What can hang from each mark:
q_423: q_376
q_748: q_203 q_817
q_809: q_203
q_498: q_817
q_817: q_498 q_748
q_230: q_376
q_203: q_376 q_748 q_809
q_376: q_203 q_423

Every row comes from one small tree of marks. The marks that hang from a mark follow it in brackets, in the order of their numbers. Every link used is in the known rows. Which tree was each row made from?
Known rows:
q_809[q_203[q_376 q_748[q_817]]]: [-12   2  -5  31  57  -5 -10  17   9  -5   6  19  -5 -13 -37 -19  -6  16
   5  -4]
q_817[q_498 q_748]: [  9  38  -1 -15  -8 -11   2  22  11   4  20 -10   5  10  16  -7 -28   8
 -19   4]
q_498[q_817]: [  9   7  -7   5  19  -8  17  -1 -11 -15  26  11   9   0  12  -3  -9   3
   1  -7]
q_817[q_498 q_748[q_203[q_376]]]: [  5  27  12 -21  -5 -10  -1  13  15  10  21 -12  -3   3   7 -16 -17  13
 -28  11]
q_748[q_203 q_817]: [ -3  11  14 -28   9 -12   6  -4   8  -8   5   8  11 -15  -7  -8   4  14
 -17   5]
q_230[q_376]: [ -7 -12  -2   4  15 -17  -8   4   5  -6  19  -2  -3 -17 -25 -18   1   2
 -19  -1]
q_498[q_817[q_748[q_203[q_376]]]]: [ 17   6   0  -9  11 -11  16   3 -10   0  36   0   5   8  18  -7  -5  13
 -16   2]
q_498[q_817[q_748[q_203[q_809]]]]: [ 15  19  -6 -12   1 -26  19   2 -20   0  34  -1  11  12  25  -8  -2  11
 -16   3]
q_498[q_817[q_748[q_203]]]: [ 23  13  -4 -16  -2  -8  20   3 -12   1  31   4  13  11  29   0  -9  15
 -22   1]
q_817[q_748]: [  7  13  -5  -8   0 -16   2  14   2   4  17 -10   6   7   9  -4 -14   4
 -18   4]
q_230[q_376[q_203[q_748[q_817]] q_423]]: [ -3   4 -15  32  27 -11  16  12 -12 -23  -3  39   4 -37 -41  -6  16   3
 -33  -1]
q_809[q_203[q_376]]: [-21  -8   1  20  43  -9 -13  10  12  -2   6  -9  -7 -14 -26 -26  -7   7
  -3  -2]
q_376[q_203[q_748 q_809]]: [-11   4 -20  37  18 -20   8   7  -9 -13  -1  13   1 -24 -24 -14   5  -4
  -8  -9]
q_748[q_203[q_376[q_423] q_809] q_817]: [-19  19  19  -8  29 -41  10  -6 -13 -14   5  15   1 -22 -27 -23  27   1
 -11  20]
q_423[q_376[q_203[q_748[q_817] q_809]]]: [-28  -2  -8  31  26 -26  17  13 -16 -23  -6  20  16  -5 -34 -16  11  -8
 -19  -6]
q_809[q_203[q_376 q_748[q_817[q_498]]]]: [-11  21  -2  26  51  -1  -9  23  14  -5   8  19  -6 -11 -32 -21 -17  19
   3  -4]
q_809[q_203[q_376[q_423] q_748[q_817]]]: [-10  12  -4  38  59  -6   0  18  -4 -10  -2  35  -4 -19 -36 -14   4  11
  -5   7]
q_230[q_376[q_203 q_423]]: [-11  -6  -9  22  15 -13  13   7  -9 -20  -3  13   3 -38 -33 -12  15  -6
 -41   1]
q_376[q_203 q_423]: [-10   9  -6  21  11  -7  22   5 -10 -23 -16  16   9 -32 -15  -1  10 -10
 -32   2]
q_498[q_817[q_748[q_203[q_376 q_809]]]]: [  9  11  -2  -5  13 -30  16   1 -19   0  38  -3   3  10  14 -16   2   9
  -9   5]

Write each row's tree:
[-13   0  -7  38  40 -31  -8   5  -8  -3  19  13 -16 -11 -33 -25   7  -5
  12   5]
q_203[q_376 q_748 q_809]
[ -3  16   7  -5   7 -36   6   6 -14   5  14  -2  -4  -4  -4 -18  15   1
 -28  22]
q_817[q_748[q_203[q_376[q_423] q_809]]]
[-13  32   1  23  41 -34  -3  14  -1 -11  20  20 -10  -8 -34 -27  -3   4
  19   4]
q_203[q_376 q_748[q_817[q_498]] q_809]
[  6  35  -3   8  21  -3   3  15   8 -10  11  30   3  -7 -12  -4 -17  12
   0  -1]
q_203[q_748[q_817[q_498]]]
[-19   2   2  27  45 -10  -3  11   0  -8  -3   6  -6 -19 -26 -20   3   1
 -13   9]
q_809[q_203[q_376[q_423]]]
[  4  42   5 -26 -16 -27   1  13   4  10  19 -14   3   7  15 -18 -12  10
 -29  11]
q_817[q_498 q_748[q_203[q_809]]]
[-20   0 -11  26  16 -35  12   5 -18 -21  -1   9   0 -37 -37 -22  23 -10
 -33   4]
q_230[q_376[q_203[q_809] q_423]]
[-12  22  -2  35  49 -39   7   8 -22 -17   9  38  -7 -17 -39 -18  19  -5
   9  16]
q_203[q_376[q_423] q_748[q_817] q_809]
[ -2  24   3  18  38  -8  -2  15   9 -11  17  26  -7 -10 -27 -15 -13   9
   9   1]
q_203[q_376 q_748[q_817[q_498]]]
[ -5   8   6 -11   5 -36  -3   5  -3   9  22 -17  -4   1  -4 -23   5   6
 -20  13]
q_817[q_748[q_203[q_376 q_809]]]
[ 12  35   7 -30 -19  -6   2  14  14  10  17  -9   6   6  20  -8 -20  15
 -36   8]
q_817[q_498 q_748[q_203]]
[ -9  16 -19  46  20 -20  20   9 -24 -20 -12  33   1 -30 -24  -7  17 -11
 -21   5]
q_376[q_203[q_748 q_809] q_423]
[-12  41  16 -30   5 -32   4   1   6  -9  10   3   7 -10  -7 -23   0  12
 -11   8]
q_748[q_203[q_809] q_817[q_498]]
[-19  32  22 -21  20 -36   0   0   7  -9  16  -1  -1 -14 -20 -32   4   9
  -3  10]
q_748[q_203[q_376 q_809] q_817[q_498]]
[ -3  33  11 -18  -3 -31  -3  12   6  10  24 -17  -6   4   2 -26  -9   8
 -21  13]
q_817[q_498 q_748[q_203[q_376 q_809]]]
[-11  27 -15  36  27 -27  24  10 -24 -27 -13  39   8 -30 -29  -6  19  -6
 -15   4]
q_376[q_203[q_748[q_817] q_809] q_423]
[-36 -11  -2  22  13 -29  14   7 -12 -20  -6  -4  15  -4 -25 -22  10 -16
 -25  -4]
q_423[q_376[q_203[q_809]]]
